Known rows, with every way that one mark hangs from another:
{gizade {kamed lefikoz} minid}: [-41  -8   7  31  -3  -7  -4  11   9   4  -2 -18 -16 -11  -3  -6 -18  19
 -12 -10 -20  10  -2  -1]
{siza losuz}: [  1 -11  12   7  -6  10   1  -3  -8 -10   3  -4   7  -5  -7   0  -6  -1
  -8   2 -18   1   0  -6]
{folodak lefikoz}: [ -4   0  30  -7  -3 -15  12   3  13   5  -4   2   3   0  11  -5   6   5
  12   5  26  -8   0 -16]
{gizade {kamed lefikoz}}: [-28 -10   0  16  -3 -19 -12  17  17   4   0  -5  -8 -11   2   2 -10  12
  -3  -3 -34   1  -2 -12]
{minid {fazu folodak} gizade}: [ 21  30 -75   9  10  -2   8  -8 -24   8   2  -4   6   6  33 -11   1   2
  10   5 -30   1 -14 -19]
{losuz minid}: [  7  -6 -35   9   2  17  -1   1  -2  -2   0   5   7   6   7   8   3  -6
   7  -9  19   3   1  -5]
{muma {minid fazu {gizade {kamed lefikoz}}}}: [  9  23 -34  27   0 -10   1  -8 -19  15   7  -5  11   1  20 -22 -23  10
  -6   6 -44  -3 -22 -28]
{minid {fazu {folodak {lefikoz siza}}} gizade}: [ 14  27 -51  -6   6  -9  13  -5 -18  11  -2  -1   6   6  41 -11   4   5
  21   1  -1  -6 -11 -26]
{feveg {kamed {lefikoz {siza {losuz minid}}}}}: [-28 -30 -15  19 -13   5 -16  -7  15  -1  -2  12  -6 -12 -24  26  -8  -8
  -1  -2   5   0  20  -8]
{minid {gizade {kamed feveg lefikoz}}}: [-14 -10 -36  23   8 -11  -9  12   0  15   2  -8 -10  -8  11  -2 -14  18
  -2   2 -58   4  -4 -22]
{losuz {minid fazu}}: [ 18   8 -60  21   4  22  -2  -9  -5  -1   0   9   4   8  16   6  -2  -6
  12 -13  23   4  -1  -9]
{minid {fazu {folodak lefikoz}} gizade}: [ 19  31 -56   4   8 -12  16  -6 -16  12  -1  -3   7   6  40 -14   5   5
  18   8 -14  -4 -14 -30]
{minid {fazu {folodak lefikoz}} {gizade kamed}}: [  7  23 -54  16   9 -15  11   2 -15  13  -1  -6   4   2  48 -20   2  13
  16   4 -35  -4 -21 -37]
{folodak {fazu minid} {lefikoz {siza losuz}}}: [  0 -11  38 -39 -18 -28  32   8  -7   6  -9  10   7  -3  36 -17   5  -7
   8  -8  56 -12 -22 -16]
{muma {minid fazu gizade}}: [ 26  30 -34  17   2   3   8 -18 -30  12   7  -2  16   8  18 -23 -16   2
  -4   8 -23  -3 -21 -21]
{lefikoz {siza {losuz {minid fazu}}}}: [  4 -11 -20   0  -7  26  -6  -7 -17  -9  -1   7   6   1   7  10  -7  -6
   7 -20  25   0   5  -4]
{siza lefikoz {losuz {minid fazu}}}: [ 28  -6 -42  21  -4  42   6  -1   3 -16   4   4  11  -3   9  10  -7 -17
  12  -4  13   2   3 -21]
{fazu folodak {minid {gizade {kamed feveg}}}}: [ -3  16 -29 -12  -1 -13  16  19 -21   8  -2   0  -3  -8  34 -19  -2   1
   7   5 -68   1 -26 -27]
{lefikoz {siza {losuz {minid {fazu folodak}}}}}: [  0  -3 -28  -8  -7  20  -3  -1 -17 -10  -1   7   8   1  10  11  -2  -8
  10 -17  17   1   2  -6]
{feveg {kamed lefikoz}}: [-26 -17  -9  24  -8 -12 -13  -6  24   5  -1   9 -12 -13 -26  18  -6  -4
  -5  10 -11   0  16  -6]
{gizade {minid fazu}}: [ -1  17 -18  27   2  16   6 -16 -11   1  -3  -8 -11   1   4 -10 -12   5
  -4 -12  18  11  -1   7]
{siza lefikoz {losuz minid}}: [ 18 -17 -20  11  -5  39   7   7   6 -17   5   1  13  -4   1  12  -4 -16
   9   0   9   1   4 -18]
{muma {minid fazu {gizade {kamed feveg}}}}: [ 14  22 -37  30   4   2   1 -10 -26  16   6   0   4   3  18 -23 -22   9
  -5   5 -47   1 -22 -28]
{siza {losuz {minid fazu}}}: [ 16  -5 -36  24  -3  27  -1 -10 -12 -11   3   3  11   1   6   5  -8  -7
   2  -8   2   5  -1 -13]
{minid {fazu folodak} {gizade kamed}}: [ 10  23 -72  21  11  -6   4   0 -23  10   2  -7   2   2  41 -16  -2   9
   9   2 -52   1 -21 -26]

Rows:
[  0  19   4 -43  -8 -21  29  13 -19   8  -6   3  10  -3  44 -20   9  -2
  21   3  -8 -12 -21 -29]
{fazu {folodak {lefikoz siza}} {minid gizade}}
[ -3  24  21 -35 -12 -25  28  15   0   2  -6   6   5  -6  29 -17  10  -8
  17   7  -5  -8 -17 -24]
{fazu {folodak lefikoz} minid}
[ 18 -22 -37  22   0  38   8  10  -5 -11   6  -6  16  -4  18   3  -5  -6
   8   2 -20   0  -5 -30]
{siza lefikoz {losuz {minid {gizade kamed}}}}
[ -4 -21  -3  -8  -8  23  -5  -1 -14 -10  -1   4   8   0   1  12  -4  -5
   4 -17  21  -1   6  -2]
{lefikoz {siza {losuz minid}}}
[-27 -16   0  -2  -8  -5 -20  11  17   1  -1   6 -18 -16 -23  24 -22   3
  -2 -10 -15   7  21  -4]
{kamed feveg {lefikoz {siza losuz}}}
[  9  24 -26 -25  -3 -11  23  10 -26   4  -1  -2   9  -3  34 -20   5  -5
   8   8 -44  -3 -24 -20]
{fazu folodak {minid gizade}}
[ 14   2   5 -24  -5 -36  39   7  -8  18  -6   3   9   2  49 -28   9  -1
   8   4  34 -11 -32 -25]
{folodak {fazu {minid gizade}} lefikoz}
[-32 -27   4  14 -14  -4 -16  -7  16   0  -2  10  -9 -16 -27  22  -9  -5
  -5   2  -5  -2  20  -6]
{feveg {kamed {lefikoz {siza losuz}}}}
[-16  11  12 -33  -6 -21  12  14   5   2  -5   4   3   1  16   0  13  -2
  19   2  21  -8  -1 -13]
{fazu {folodak {lefikoz siza}}}
[  6   2  -6  -1  -1  -3  13   6 -23   7  -1  -3   3  -7  35 -24  -6   6
   1  -1 -45  -3 -26 -22]
{fazu {minid {gizade kamed}}}
[ 18   2 -25 -16  -2 -21  27   4 -21  14  -3   1   6   2  38 -22   3  -6
  -4   0   8  -3 -32  -9]
{folodak {fazu {minid gizade}}}
[-29 -24  -6  12  -7  -2 -15  16   7  -3   0  -2  -2 -10   4  10 -12   8
   0 -14 -18   1   2 -13]
{gizade {kamed {lefikoz {siza {losuz minid}}}}}
[-32 -12  -9  22   0 -16 -18  20  23   8   0   0 -21 -14  -7   8 -16  13
  -3  -4 -44   7   5 -13]
{gizade {kamed feveg lefikoz}}
[-19 -13 -31  13   6  -9 -12  12  -3  14   0  -6 -11  -8  13   1 -14  18
   0  -4 -48   2  -2 -18]
{minid {gizade {kamed feveg {lefikoz siza}}}}
[-33 -21  -4  10 -11  -9 -17  -6  21   5  -3  12 -13 -13 -24  22  -6  -4
  -1   1   3  -2  20  -2]
{feveg {kamed {lefikoz siza}}}
[ -4  -9 -32  22  11   0  -4   7 -13  13   2  -7  -7  -3  17  -9  -8  16
  -1   2 -53   3 -10 -19]
{minid {gizade {kamed feveg}}}
[ 22  39 -45   8   1  -5  12 -11 -31  11   7  -2  17   8  22 -23 -11  -2
   0  12 -32  -3 -23 -23]
{muma {minid {fazu folodak} gizade}}
[  7  31 -28  -1   0 -14  10  -2   3   3  -3   6   0   2  23  -6   6  -2
  18   2  10  -3  -5 -18]
{minid {fazu {folodak lefikoz}}}
[  7   2  22 -28 -11 -37  36   9   4  13  -8   8   4   1  38 -22  10  -6
   8   1  49 -10 -26 -18]
{folodak {fazu minid} lefikoz}
[ -4  18  -1 -21  -5 -27  29  19 -14   9  -4  -2   8  -6  49 -28   8   5
  16   9 -41 -10 -30 -39]
{fazu {folodak lefikoz} {minid {gizade kamed}}}
[ 35  -6 -60  24   2  43  10  -3  -8 -10   6  -1  16  -1  20   5  -7 -12
  12  -1  -2   1  -3 -28]
{siza lefikoz {losuz {minid fazu gizade}}}
[-24 -20 -18   3  -7   5 -20  12  16   0  -1   8 -15 -13 -20  28 -20   0
   2 -14  -4   8  21  -7]
{kamed feveg {lefikoz {siza {losuz minid}}}}
[  0  -7  11  -6  -8   6   7  -4   0  -2  -5   8   7   1  18   3   0   1
  18 -12  46  -8   4 -20]
{folodak {lefikoz {siza {losuz {minid fazu}}}}}
[ 18   2 -81  35  11  21  -1  -6 -20   7   2   0   7   8  36  -6  -4   6
  11 -11 -12   3 -13 -24]
{losuz {minid fazu {gizade kamed}}}
[  7 -13 -54  23   9  16   0   5 -16   5   2  -4  10   6  27  -3   0   7
   6  -6 -16   2 -12 -20]
{losuz {minid {gizade kamed}}}
[  3  -4 -26  -8  -4 -32  20  14 -11  16  -3  -2   1  -4  39 -20  -3   1
  -6  -2 -10  -2 -33 -15]
{folodak {fazu {minid {gizade {kamed lefikoz}}}}}
[-21   5 -23  47   5  14  -5  -3  -4   7  -3  -6 -29  -6   3 -10 -21  16
  -6 -17 -20  17  -4  -4]
{gizade {kamed feveg} {minid fazu}}
[-12  23  -9   3  -3   3  13  -7  -8   2  -6  -6  -9   2  14  -9  -4   4
   8 -13  33   5  -1  -1]
{gizade {minid {fazu {folodak {lefikoz siza}}}}}
[-24  14 -34  37   5   7  -1   4  -5   6  -3  -7 -28  -6   7 -10 -15  12
  -2 -13 -29  17  -6  -7]
{gizade {kamed feveg} {minid {fazu folodak}}}
[ -1  -4  30 -43 -14 -34  31  10  -2  13 -10  12   2   0  41 -17   9  -6
  13 -10  67 -13 -22 -13]
{folodak {fazu minid} {lefikoz siza}}
